Each row comes from the steps of one path. Every step used is in the known rows, and no mark comes twice. Write the path behind each row, first mark first.
Known rows:
C -> Z -> R -> D: -15,24,29,16,-17,-47,37,35,34,55,5,-18,-56,-4,30,-6,22,-27,1,21,11,7,-16,-19,-57,-28,-9,-35,-7
C -> Z -> R -> D -> Q -> G: 26,36,12,47,33,-48,14,21,21,-23,-2,-40,-43,1,8,10,6,-31,1,-7,5,22,-32,-40,-10,8,12,-18,-12
P -> Q -> G -> V -> D -> R -> Z: -1,16,-20,-50,16,-16,13,31,-13,12,-1,31,19,-38,21,37,37,-10,-7,23,3,2,-31,-9,-55,-1,-11,-10,-26
Q -> G: 39,17,-5,-12,53,18,-8,16,-2,-27,-5,0,-6,0,12,9,-24,-22,-9,25,-16,50,-39,-31,-7,32,-7,-14,29
P -> D -> V: 21,8,-30,-22,7,19,-19,-16,7,1,25,2,17,-6,-14,38,2,11,3,-64,17,12,-29,23,-19,49,-23,-15,17
K -> P -> Q -> G: 41,34,-27,-15,57,58,25,40,-2,-12,7,13,34,-33,-4,-34,-35,-12,-8,22,-1,29,-13,-62,-4,43,15,-5,-14
Z -> R -> D -> Q -> G: 23,49,11,50,38,-38,-8,10,11,-35,-10,-39,-42,4,8,23,-4,-17,-4,-11,-2,32,-32,-42,-9,15,-1,-14,-34
G -> Q -> D -> V -> R: 5,8,-5,-7,-8,-16,19,-42,-4,-48,-4,4,5,-34,-18,72,-24,43,27,-18,23,27,28,-4,18,17,1,18,14
K -> P: 21,23,-24,-27,16,16,49,-13,0,42,7,30,1,-34,14,-6,-40,-7,18,15,17,19,-28,-26,-50,50,-23,18,-35
K -> P -> D -> V -> R -> Z: 32,44,-30,-61,-23,-18,34,-30,10,48,17,52,27,-25,21,57,28,31,16,-11,35,-28,-3,-2,-10,46,-29,13,-13
P -> D: 9,21,-21,-22,-7,48,3,8,16,40,5,15,-3,-26,12,15,-15,-7,11,-21,-5,33,-35,1,-41,48,-8,4,29
C -> Z: 11,-19,-10,-19,-9,-5,45,14,15,44,15,1,-17,-29,2,-11,2,-51,13,13,9,20,-29,-9,-33,-16,3,-16,43
V -> R -> D: 25,47,22,-25,-15,-24,25,-12,3,72,-24,31,-20,-14,18,43,-11,0,-6,17,4,15,17,-19,-19,7,-6,-5,-10
G -> V -> D: -1,12,-13,-40,18,2,6,2,-38,2,-31,19,46,-49,-8,38,-23,-7,41,9,-3,49,-36,33,-55,35,-17,-13,19
K -> P -> D -> Q -> G -> V -> R: 39,24,-14,-11,6,-4,56,-36,-6,-23,-27,0,28,-52,3,46,-51,15,54,-4,16,18,-15,-11,3,80,-2,6,-2
C -> Z -> R: -41,-2,12,19,-30,-30,49,33,32,-7,26,-20,-40,-42,14,-11,12,-30,27,19,13,26,-43,-24,-44,-18,-14,-29,25
D -> Q: 7,31,-20,43,3,-20,-1,-36,-6,-13,-8,-26,-26,-30,-15,34,-9,-31,19,-47,9,27,-32,-22,-15,-2,-10,9,-46
G -> V: 7,-20,-8,-13,19,0,8,-25,-12,-4,-30,-31,6,-19,17,14,-26,-29,36,18,-6,26,-40,17,-52,-1,-35,-45,-3
R -> Z: 15,26,-14,-37,0,-11,-2,-4,7,49,0,20,-10,-6,35,23,38,-21,-2,22,-1,0,-32,-10,-40,-22,-33,-12,-14
V -> D: 0,41,-12,-43,9,10,1,16,-31,21,-9,50,33,-51,-16,37,-15,-4,15,2,-4,56,-29,6,-39,40,-5,15,24
D -> V: 21,3,-22,-13,18,-12,-19,-28,-7,-17,20,-7,10,-4,-17,37,0,-3,-3,-43,17,15,-26,12,-13,14,-35,-26,-4
R -> Z -> C: -19,62,-14,-15,6,-34,-8,15,16,47,-9,-7,-49,7,26,42,16,7,-12,38,-20,7,-44,-24,-25,-76,-50,0,-25
Z -> R -> D: -16,44,30,18,-6,-37,8,21,21,37,-7,-13,-52,1,33,11,11,-10,-6,18,1,21,-19,-22,-56,-18,-24,-31,-32
Q -> D -> R -> Z: 1,-16,-10,-31,-5,-34,15,10,34,35,2,23,-63,-5,49,45,29,4,-24,25,8,1,-28,-13,-70,-21,-14,16,-37
D -> Q -> P: 17,-35,-25,55,4,19,-14,-27,-3,11,-24,-41,2,-27,-17,16,-50,-19,25,-63,25,50,-18,-11,6,14,-5,38,-18
V -> D -> Q: 1,50,-23,18,6,-21,-2,-17,-30,-12,-10,8,11,-53,-33,53,-11,-14,26,-53,10,43,-30,-4,-20,27,3,28,-29
C -> Z -> R -> D -> V: 4,10,8,8,-1,-56,8,6,23,12,25,-26,-27,12,2,23,33,-7,-6,-29,29,-10,-14,8,-31,-11,-26,-46,-11
V -> R: 8,27,3,-30,-29,-1,34,-24,-6,15,-8,37,2,-54,-1,48,-29,5,20,15,5,34,0,-25,5,22,-9,9,21

Which path is each row?
33,31,-10,-21,2,-44,20,-35,-4,-4,-26,-1,10,-23,25,59,20,-3,31,15,10,-8,-19,-12,0,3,-22,-12,-19 : D -> Q -> G -> V -> R -> Z
14,-33,-27,35,13,13,-13,-21,-25,1,-43,-33,40,-45,-26,32,-55,-12,49,-63,24,57,-20,19,-9,36,-3,34,-8 : G -> V -> D -> Q -> P
17,39,-6,-50,-29,-24,23,-19,3,46,-6,44,2,-32,28,51,27,2,10,29,9,-2,-6,-20,-12,-8,-25,3,-2 : V -> R -> Z
-11,-37,-3,-7,1,-17,26,12,32,1,0,8,-84,-25,22,45,-29,7,-23,9,4,37,-28,-16,-70,3,2,25,-24 : Q -> D -> R
-7,37,10,64,-16,-68,26,-3,23,18,-1,-47,-59,-18,4,20,20,-33,17,-35,22,4,-19,-25,-36,-28,-2,-14,-53 : C -> Z -> R -> D -> Q
8,-8,-18,3,17,52,8,42,30,1,-12,1,-18,-32,0,-8,-34,9,-12,4,-1,39,10,-29,-30,-14,40,7,-11 : P -> Q -> D
-34,46,-12,-13,-4,-54,6,17,20,46,1,-6,-72,-3,33,55,20,9,-25,37,-16,2,-51,-28,-44,-78,-52,7,-45 : D -> R -> Z -> C
-39,60,-14,-31,-2,-55,7,27,6,46,-1,17,-50,-16,19,69,21,19,-20,33,-15,12,-48,-18,-45,-60,-44,22,-33 : V -> D -> R -> Z -> C
-26,9,-8,-37,-7,-19,24,13,-18,16,8,48,-14,-55,-5,56,-10,-6,-9,-1,4,46,-38,-3,-65,28,-11,24,-9 : V -> D -> R
-18,-9,-4,23,26,17,5,-10,7,-37,-24,-31,-35,-15,14,20,-28,8,27,16,-6,57,4,-14,-38,-17,17,24,2 : G -> Q -> D
-7,5,-12,-37,-12,-36,14,-4,11,47,13,27,-41,-17,41,42,44,-18,-19,19,9,-8,-41,-16,-63,-25,-35,-1,-39 : D -> R -> Z
6,-31,-1,70,-11,-20,11,1,23,38,-17,-55,-27,-16,-3,3,-24,-26,23,-54,36,30,-6,-15,-9,-5,5,20,-19 : C -> Z -> R -> D -> Q -> P
-11,-21,-25,20,0,77,-7,-10,-4,21,-12,-28,27,-30,2,6,-39,-3,44,-43,9,57,-7,4,-20,42,2,37,40 : G -> Q -> P -> D
23,0,-7,-25,-11,-18,20,-27,11,-23,-2,23,-2,-30,-13,71,-29,44,8,-20,26,23,16,1,16,30,-1,13,16 : Q -> D -> V -> R
3,2,-18,-6,-22,22,9,-45,-14,-15,2,3,47,-47,-24,61,-28,34,43,-56,33,29,22,7,30,51,-8,28,37 : G -> Q -> P -> D -> V -> R
33,-3,-18,19,44,3,-4,-19,-6,-48,-31,-53,7,-11,8,22,-28,-22,40,-21,-4,29,-52,8,-25,41,-10,-31,0 : P -> D -> Q -> G -> V
19,8,-17,-20,-14,7,21,-9,10,-24,4,22,16,-47,-24,54,-28,43,4,-25,26,16,31,-14,24,19,16,7,4 : P -> Q -> D -> V -> R
17,44,-41,27,-2,11,31,-30,8,21,4,-5,-7,-40,-5,23,-25,-5,34,-63,22,11,-36,-17,-32,63,-1,34,-49 : K -> P -> D -> Q
46,42,-29,19,44,16,16,-3,8,-23,1,-10,-1,-18,1,15,-30,-7,13,-33,5,30,-43,-34,-8,82,7,21,-13 : K -> P -> D -> Q -> G
-5,39,-25,-18,-17,-18,-4,3,22,47,-6,-4,-8,-5,9,69,-3,48,3,-8,7,2,-16,-5,17,-31,-38,26,4 : Q -> P -> D -> V -> R -> Z -> C
24,12,-3,-24,9,18,35,-7,-17,-32,-27,2,39,-55,-5,27,-39,0,32,26,-1,29,4,-24,14,24,5,-28,18 : P -> Q -> G -> V -> R
34,47,-16,11,49,-9,-11,8,-24,-51,-12,2,14,-26,-20,38,-20,-13,9,-21,-4,55,-40,-23,5,51,12,16,2 : V -> D -> Q -> G
9,36,-30,36,-7,8,-1,-24,8,6,-3,-18,-16,-36,-11,36,-10,-16,26,-69,9,21,-38,-10,-23,35,1,19,-25 : P -> D -> Q
15,-29,-27,-3,-5,75,-8,11,17,53,-9,-3,17,-25,9,4,-46,1,19,-43,10,49,-24,9,-24,61,-1,32,43 : Q -> P -> D
6,-23,-35,13,13,40,-28,-30,-7,-15,13,-34,41,-10,-22,32,-16,13,28,-82,29,29,-7,26,-1,44,-18,13,25 : G -> Q -> P -> D -> V
22,41,5,35,-9,-54,19,-50,-8,21,-40,-26,-24,-23,-2,58,-11,-13,27,-33,15,3,0,-9,-11,-2,-7,-8,-60 : G -> V -> R -> D -> Q
19,-5,10,39,34,-51,22,2,10,-39,-25,-74,-22,-4,19,7,-4,-37,36,6,6,13,-43,-3,-33,-1,-10,-56,-13 : C -> Z -> R -> D -> Q -> G -> V
31,26,-16,-8,51,56,-4,43,-5,-28,4,0,23,-26,-9,-20,-21,-24,-16,13,-14,41,-13,-52,5,16,20,-22,11 : P -> Q -> G
19,26,-17,-35,-29,5,19,-31,1,-1,14,33,26,-42,-17,68,-15,32,18,-41,23,13,1,6,16,58,-11,5,31 : P -> D -> V -> R
22,27,-26,-45,52,31,26,30,-37,-14,-22,25,78,-57,-14,6,-39,0,35,18,0,40,-24,1,-39,64,8,-9,4 : K -> P -> Q -> G -> V -> D
29,16,-13,-46,-14,-36,11,-22,19,16,0,36,-3,-11,20,69,26,34,1,3,25,-13,5,0,0,1,-17,6,-5 : Q -> D -> V -> R -> Z
29,16,0,-2,9,-24,31,-39,-16,-45,-35,-15,16,-44,-2,54,-39,-1,44,6,6,29,-13,-14,15,34,-6,-14,6 : D -> Q -> G -> V -> R
51,53,7,22,34,-31,3,-11,-2,-15,-21,-11,-21,-3,0,41,-16,-10,-5,-11,0,29,-10,-40,17,30,11,3,-19 : V -> R -> D -> Q -> G
34,18,-5,-11,22,-28,-21,-21,-2,29,7,-6,-6,24,-2,38,12,-1,-20,-36,17,-2,-8,14,-24,4,-29,-33,-24 : R -> D -> V
19,20,-9,-30,-19,-20,17,-42,-10,-12,9,28,22,-37,-20,67,-14,21,12,-24,24,15,4,-3,23,29,-21,-4,14 : D -> V -> R
9,15,-24,-25,-23,-1,2,-39,-5,19,2,9,41,-26,11,61,25,25,34,-29,32,-2,14,7,12,17,-22,23,13 : G -> Q -> P -> D -> V -> R -> Z
